Each row was made from one path, in order. Every step used is in the known rows, and no mark comes twice. Write each row's path.
In the rows, zero is written as 128.
Known rows:
kobu > kefe > ginama: [129 129 163 105 165 114 124 102 159  85  90 130 119 104  98 138 135  98
 155 132  87 157  98 136 124 108 155  95 141 126 132 105  98 110 116 148]
topum > leko: [126 121 136 121 132 127 140 171 149 117 154  90 175 104 104 169 155 151
 139 133 148 111 128 150 176 135 190 197 119  90 229 171 110 136 157 112]
turi > zudu > ginama > kefe > kobu > dekul: [ 99 138 110 128 159 107 107 125 183  70 106 140  46  66 170 131 148 106
 145  80 143 123 102 182 134 155 123 145 123 110 129 158 109  69  89  91]
topum > dekul > turi > zudu > ginama > kefe: [ 93 150  42 123  84 138 140 164 192  87 101 123  88  68 165 163 196 136
  84 111 153 120 131 155 142 151 116 141 116 122 146 183  76 111 114 106]
subugut > kefe > kobu: [113  98 157  90 177 162  80 114 107 116 135 131 143  61  95 148 186 148
 168 117 102 116 149 175  92 148 111 133  92 106 158 144 112 162 116 166]
subugut > gubuv > topum: [121 105 160  99 204 176 158 169 130 130 166 111 190  86 124 148 132 172
 158 127 120 135 174 156 131 162 207 126 106 108 191 149 148 154 150 147]
kefe > ginama: [137 117 144 114 163 123 139 124 149 107 104 146 131  80 132 129 132 119
 156 148  96 150 119 120 116 133 147 135 128 119 176 162 119  97 136 105]
gubuv > topum > dekul > turi > zudu > ginama > kefe > kobu: [ 69 139  96 143 118 143 143 125 167 125 116 120  88  54 181 157 156 162
 112  89 123  78 104 176 155 177 117 114  72 143 123 160 103 116 105 143]
topum > dekul > kobu > kefe > ginama > zudu: [139 157 138 136 101 156 118  51 182 160 116 103 141 104  90 170 133 121
 130 105  97 131  90 148 161  81 133  94 128  91 108 138 124  91  80 181]
fogi > dekul > kobu > kefe: [124 107 160 141 147 147  74 114 140 134 164 112 219 109  64 186 119 128
 183 130  93 140 137 134 145 112 152 107 115 120 161 131 108 132  92 155]
subugut > gubuv > ginama > kefe > kobu: [142 104 165 109 224 197 164 138 142  64 141 103 137  71 109 151 159 145
 142 100 105 126 153 158 129 118 170 161 134 133 107 192 150 142 132 107]
topum > gubuv > ginama > kefe > kobu > dekul > turi > zudu: [150 163 138 132 133 126 130 131 181  57  87 129  63  97 158 136 160 130
 118 103 142  96 124 151 161 116 114 139 136 115 110 211 148 124  74 122]
fogi > dekul > kobu: [130  97 143 145 144 154  84 136 130 153 178 124 229  89  91 178 119 148
 182 144 104 136 156 124 138 135 146 141 105 110 199 176 122 124 110 121]
ginama > gubuv: [150 119 143  84 144 143 100 136 128 103 134 113 191  98 124 159 150 147
 125 159 131 157 198 125 139 123 193 173 104 134 204 163 109  96 134  89]
topum > gubuv: [163 123 139  87 140 144 124 151 154 117 125 123 177 122 127 169 153 135
 134 151 129 140 163 137 156 124 165 162 107  68 217 189 137 130 125 131]
kobu > kefe: [120 121 147  82 154 121 106 132 145  94 115 101 157 106  89 159 150 114
 149 132 102 159 133 156 136 127 168 110 135 114 158  91  69 137 113 163]
gubuv > subugut: [140  89 128  47 160  97 156 176 111 117 156  96 176 107 118 118 132 168
 129 161 120 139 137 117 144 164 148 113 124 146 184 151  60 142 151 121]
zudu > ginama: [102 102 104  96 176 123 150 156 162  94 125 143 181  76 151 133 136 111
 126 147 119 142 122 121 143 158 167 153 110  96 164 163 112 108 169  90]
ginama > gubuv > subugut > kefe: [151 103 146  35 166 130 129 145  93  97 152 103 178 119  93 119 165 186
  99 160 142 131 176 111 125 150 155 116 100 169 180 160  89 139 159 116]
subugut > kefe > topum: [103 121 159  95 173 132 152 139  82 121 145 136 117  79  94 121 180 153
 161 127 112 118 150 171  83 173 115 110  90  96 183 135 107 142 136 187]
subugut > kefe > kobu > dekul > fogi: [117 113 147 104 160 148  65 115 101 136 140 178 106  67  81 127 154 136
 183 103 134 151 146 150  86 155  94 117  95 109 158 135 127 169  92 180]
subugut > kefe > ginama: [123 111 144  97 178 146 131 121 127  99 105 154 120  79 100 114 171 138
 145 137 107 135 120 133  84 154 117 112 121 114 170 151 122 139 149 139]
ginama > kefe > kobu > dekul > turi: [102 149 137 122 137 163 101 121 132  88 132 108  77  59 113 138 177 135
 152 101 128 121 128 162  87 155 100 142 126 135 135 145  81 144  71 144]
kefe > kobu > dekul > turi: [103 143 142 135 131 131  70 125 135 115 133 145 121  55 136 145 156 123
 175 128 117 125 147 143 111 134 121 131 117 123 122 149 114 148  71 156]
dekul > turi > zudu > ginama > gubuv > topum > kefe > kobu: [ 97 153 106 123 115 119 103 145 162  70  96 102 144  66 194 123 163 144
 103  99 154  70 143 163 146 131 141 124  87 104 114 145 127 112 100 114]
kobu > dekul > turi: [105 152 113 123 119 122 105 167 145 104 128 144 132  78 132 124 159 128
 142 151 145 149 152 117 106 162 140 120 143 120 160 144  93 153 100 144]
dekul > turi > zudu > ginama > gubuv > subugut: [118 138  76  61 105  70 136 188 168  45 113 105 150  85 190 105 160 146
  80 152 166 100 159 112 164 118 141 127 109 144 129 179  84 109 141  65]
fogi > dekul > kobu > kefe > ginama > gubuv: [146 126 184 155 150 147  73  74 147 118 144 128 202 117  72 178 107 119
 171 135  92 141 138 106 144  76 164 111 109 149 142 152 147  89  97 124]
fogi > dekul > turi > zudu > ginama: [ 90 130  72 125 108  97 101 194 170  80 118 149 145  81 180 152 169 135
 139 144 133 120 150 108 152 146 141 114 112 130 179 183 106 128 131  67]
kefe > kobu > dekul > fogi: [130 119 145 122 141 126  64 119 121 146 143 172 114  65 113 140 112 119
 196 113 126 168 149 137 117 134 119 142  97 113 161 143 126 132  75 151]
kobu > kefe > ginama > zudu: [132 163 153  74 138 112 134  86 166  91  78  96  96 116 119 119 147 112
 137 117  91 146  82 131 139 102 152  71 147 105 134 100  97 107 116 138]
gubuv > subugut > kefe > topum: [116 103 156  52 179  98 185 158  66 122 166 113 125 105  91  93 161 181
 138 142 117 108 128 143 101 182 106  73  95 142 164 138  79 155 157 181]
kobu > dekul > turi > zudu > ginama > gubuv > subugut: [114 158  91  97 117  63 123 172 170  62 119 144 110  99 179  98 142 133
  97 146 178 125 145  99 154 144 149 104 132 159 120 170 104 103 117  88]
turi > zudu > ginama: [110 116  86 101 146  83 123 170 186  75 102 138 129  72 187 132 142 112
 131 126 139 132 135 159 160 143 156 150 119  87 171 163 106  78 136  75]

Which path is each row?
[ 99 112 101  89 179 153 175 150 158  69 123 109 137  79 133 127 155 121
 107 122 128 138 103 138 121 176 143 160 115 107 163 159  84 106 161  80]  zudu > ginama > kefe
[ 86 144  82 102 115 116 114 157 178  40  99 102  91  40 183 124 185 123
 119 100 140  85 127 174 124 126  94 153 106 105 116 166  83 119  98  90]  dekul > turi > zudu > ginama > kefe > kobu
[168 121 145  93 170 160 185 143 157  74 105 105 139 123 120 145 147 145
  99 134 123 128 127 126 165 141 154 160 131 107 172 208 134 125 141 105]  topum > gubuv > ginama > kefe
[ 88 150 111 143 128  95  76 131 177  84 110 164  89  47 182 130 150 101
 160 109 134 107 127 154 135 128 119 131 117 108  97 162 129 112  79 123]  kefe > kobu > dekul > turi > zudu > ginama
[ 95 140 105 109 153  91 174 155 158  67 110 114  60  71 172 115 155 119
 131  94 139 111 112 188 131 156 124 142 106  94 161 154  90  58 126  94]  turi > zudu > ginama > kefe > topum
[149 158 191 139 140 127 149  83 142 138 143 104 168 146  96 159 113 136
 158 116  87 101 105 120 192  85 147  70 106  93 127 168 172 112  99 168]  fogi > dekul > kobu > kefe > topum > gubuv > ginama > zudu
[133 144 163 132 131 139  98  76 158 132 130 104 164 119  89 154 120 125
 170 117  84 129  94 114 150  93 138  73 126 109 145 135 131 107  95 136]  fogi > dekul > kobu > kefe > ginama > zudu
[118 132 150 166 123 143 146 103 118 190 176 131 160  73 100 177 127 140
 167 122 103 118 147 176 135 124 125 142  81  89 154 170 128  85  91 201]  kefe > topum > dekul > kobu
[122  99 123  46 187 121 159 142 126  75 142 129 187 109 123 107 148 154
  84 157 144 124 139  92 142 156 160 120  91 153 143 172 111 121 193  86]  zudu > ginama > gubuv > subugut > kefe
[142 145 198 129 142 130 132  89 141 130 157  96 185 113  71 158 113 109
 171 113 107 104 129 183 147  70 130 125  92  46 123 132 140 108  69 224]  dekul > kobu > kefe > topum > gubuv
[136 115 145 121 175 143 140 119 125  94 121 145  83  69 107 112 113 133
 148 102 118 153 111 126 129 156 115 141 125 152 120 162 113 128 104 117]  gubuv > ginama > kefe > kobu > dekul > fogi
[108 115 160 150 142 159 125  91 145 188 158 108 198  93  85 180  98 156
 148 114  95 121 115 171 166 152 160  96  91 119 142 110 109 125  95 220]  gubuv > topum > dekul > kobu > kefe
[142 128 129 127 153 150 137 135 139 102  94 115 137 103 113 121 161 120
 132 115 122 146 108 135  93 145 142 120 151  84 171 134 115 115 117 133]  topum > kefe > ginama
[161 101 163  49 169 137 124 130 113 118 145 118 155 128 101 141 167 170
 130 134 123  96 139 140 145 133 111 112  87 107 164 188 132 172 128 169]  topum > gubuv > subugut > kefe > kobu
[113 168 109 150 117 127  66 126 166  69  97 132 109  85 163 132 178 106
 119  86 170 108 142 154 123 119 136 129 124  97  98 147 142 100  66 123]  topum > kefe > kobu > dekul > turi > zudu > ginama > gubuv
[ 86 167  75 125 117 105 130 172 185  52 101 135  60  71 166 106 169 115
 113 111 172 127 117 143 115 166 118 124 148 115 134 155  86 113  99 101]  kobu > dekul > turi > zudu > ginama > kefe
[174 109 139  49 146 114 157 167 134 119 146 105 180 144 123 141 138 161
 117 161 134 129 144 115 172 134 152 126 111 107 200 191 113 142 142 131]  topum > gubuv > subugut
[137 135 192 156 140 139 109  99 130 147 170 122 190 135  71 190 118 124
 190 122  95 118 137 144 154  91 140 100  87  89 162 157 155 116  81 190]  fogi > dekul > kobu > kefe > topum > gubuv
[165 118 165 104 177 166 157 113 153  81 108 111 132 104 124 158 147 138
 122 117 107 109 125 143 165 120 139 166 113 109 143 211 149 124 119 117]  topum > gubuv > ginama > kefe > kobu
[148  99 148 103 215 165 171 173 151  78 139 131 186  87 121 145 141 142
 135 141 114 149 174 125 149 124 206 147 147 118 136 193 158 146 162 106]  subugut > gubuv > ginama
[ 89 152 140 147 159 150 119 110 143 101 122 138 161  85 159 122 136 132
 108 110 147  98 124 117 135 160 167 112  88 129  99 137 158 117 120 131]  zudu > ginama > gubuv > topum > kefe > kobu > dekul > turi
[119 123 164 137 163 132  69 104 132 135 140 157 118  69 124 156 134 118
 191 120 106 146 139 155 121 142 145 139 118 120 149 145 128 117  80 151]  kefe > kobu > dekul
[133 117 165  95 161 140 124 129 114 133 143 108 196  96 137 149 119 175
 128 153 122 136 178 131 151 161 204 143  80 150 211 140 117 101 145 115]  ginama > gubuv > topum
[152 135 177 121 171 108 199 135 123 115 126 143 133 114 140 137 126 132
 143 145 101 114 140 135 168 124 158 134 101  92 159 199 166 103 140 151]  kefe > topum > gubuv > ginama
[143 123 158  93 173 154 116 102 124  86 105 150 134  91 101 124 171 145
 127 144 122 138 154 118  91 130 143 130 107 136 170 164 139 115 149 114]  subugut > kefe > ginama > gubuv
[114 106 143 155 139 166 133 110 137 205 171 119 208  75 109 175  97 175
 146 127 105 116 132 162 162 170 156 126  80 112 177 150 122 116 111 191]  gubuv > topum > dekul > kobu
[ 77 142 112 125 160 152 135 124 161  67 123 133  95  54 142 121 162 108
 127 104 131 111  95 137 106 159 107 143 113 124  98 160 105 128 114 110]  zudu > ginama > kefe > kobu > dekul > turi
[ 72 143  74 131 111 136 171 155 171 117 114 115  98  69 177 146 157 168
  91 106 140  97 109 159 154 196 132 108  90 139 154 154  87 117 129 131]  gubuv > topum > dekul > turi > zudu > ginama > kefe
[141 139 158 118 130 133 123  75 142 140 104 155 124 119  96 158  99 133
 129 122 109 173 122 109 157 108 170  84  84 171 145 110 129  99 116 160]  kobu > kefe > ginama > gubuv > topum > dekul > fogi
[106 145 156 130 135 119 142 101 123 146 132 130 102 111  88 184 155 117
 156 118  91 150 129 173 140 126 155  85 104 127 137 102  91 108  99 216]  kobu > kefe > topum > dekul
[175 146 138  71 141 131 173 134 169 102  94 104 152 133 156 134 144 148
  96 145 119 121 129 108 198 121 173 127 132  75 175 207 157 121 146 103]  topum > gubuv > ginama > zudu
[155 164 169  95 146 106 210 123 131 120 112 115 114 125 158 123 137 145
 125 133 105 103 126 131 179 121 155 111 105  73 162 195 166  99 138 142]  kefe > topum > gubuv > ginama > zudu
[136 110 118 149 116 174 105 112 155 179 165 124 209  75  93 195 131 143
 141 132 115 140 154 156 150 124 140 162 103  90 165 178 116 109  94 168]  topum > dekul > kobu
[105 131 100  63 126  91 103 152 150  46 114 117 131  66 169 106 185 154
  97 127 155  70 151 136 139 114 105 114  85 145  94 178 103 135 128 101]  dekul > turi > zudu > ginama > gubuv > subugut > kefe > kobu
[125 127 139 110 146 159  98 117 116 119 140 130  73  70  95 137 136 132
 169  89 136 162 128 157  93 154  98 152 107 125 168 138  92 128  74 138]  ginama > kefe > kobu > dekul > fogi
[111 126 126  74 137  85  93 153 117  91 134 128  82  80 127  98 176 169
 140 117 145  93 131 153 109 158  79  70 120 153 111 147  84 173  90 169]  gubuv > subugut > kefe > kobu > dekul > turi > zudu
[118 153 161 141 126 151 149  52 162 187 124 100 145 102 110 150  98 155
 133 101  86 109  70 152 172 130 146  61 101 110 122 117 134  99 100 199]  gubuv > topum > dekul > kobu > kefe > ginama > zudu
[139 138 185 141 157 128 159 107 142 121 126 118 155 107 132 142 108 161
 130 137 127 103 114 114 173 126 208 161  89 148 200 172 164  83 167  94]  kefe > ginama > gubuv > topum > leko
[126 115 150 112 198 193 158 175 122 125 154  91 192 108 110 146 152 171
 140 101 136 130 162 166 115 170 200 111 122  80 182 127 148 164 136 166]  subugut > gubuv > topum > kefe
[133 122 162 130 208 189 173 151 134 117 135 111 162 105 117 129 139 157
 144  99 125 128 132 150 107 156 189 100 129  89 163 135 170 144 138 156]  subugut > gubuv > topum > kefe > ginama
[122  98 160  73 187 117 111 125  91 126 158 138 116  96  90 110 151 166
 156 126 121 118 118 137 106 176 105  79 113 158 129 140  97 168 119 176]  gubuv > subugut > kefe > kobu > dekul
[165 116 157  73 163 106 151 117 127  96 124 125 148 114 129 113 120 151
 119 165 117 143 137  84 141 115 166 123 114 178 161 177 116  82 153  79]  kefe > ginama > gubuv > subugut
[137 125 177 133 157 133 111  78 166 109 125 106 185  84  73 137 102  98
 166 121  92 129  98 153 125  75 130 121 129  88 104 119 116 104  85 172]  dekul > kobu > kefe > ginama
[172 141 145  30 145 123 177 121 136 110 110 106 114 154 122  99 168 175
  97 137 131 105  98 103 148 131 113  70 116  95 175 193 141 148 155 136]  topum > gubuv > subugut > kefe > ginama > zudu
[ 98 157  98 153 124 119  82 143 168  79  95 134  95  75 164 125 177 101
 134  80 157 105 113 167 113 141 115 114 138  75  97 134 126 123  65 144]  topum > kefe > kobu > dekul > turi > zudu > ginama
[124 151 146 108 150 144 174 117 128 142  93  82 124 112 148  94 137 168
 119  99 113 112  76 139 125 183 152  65 127  85 185 105 123 118 131 147]  gubuv > topum > kefe > ginama > zudu
[ 72 152  89 130 131 150 206 141 144  98 132 128  91  70 141 140 178 129
  98 115 127 109 105 141 116 167 111 132  88 118 127 174  94 107 143 133]  zudu > ginama > kefe > topum > dekul > turi
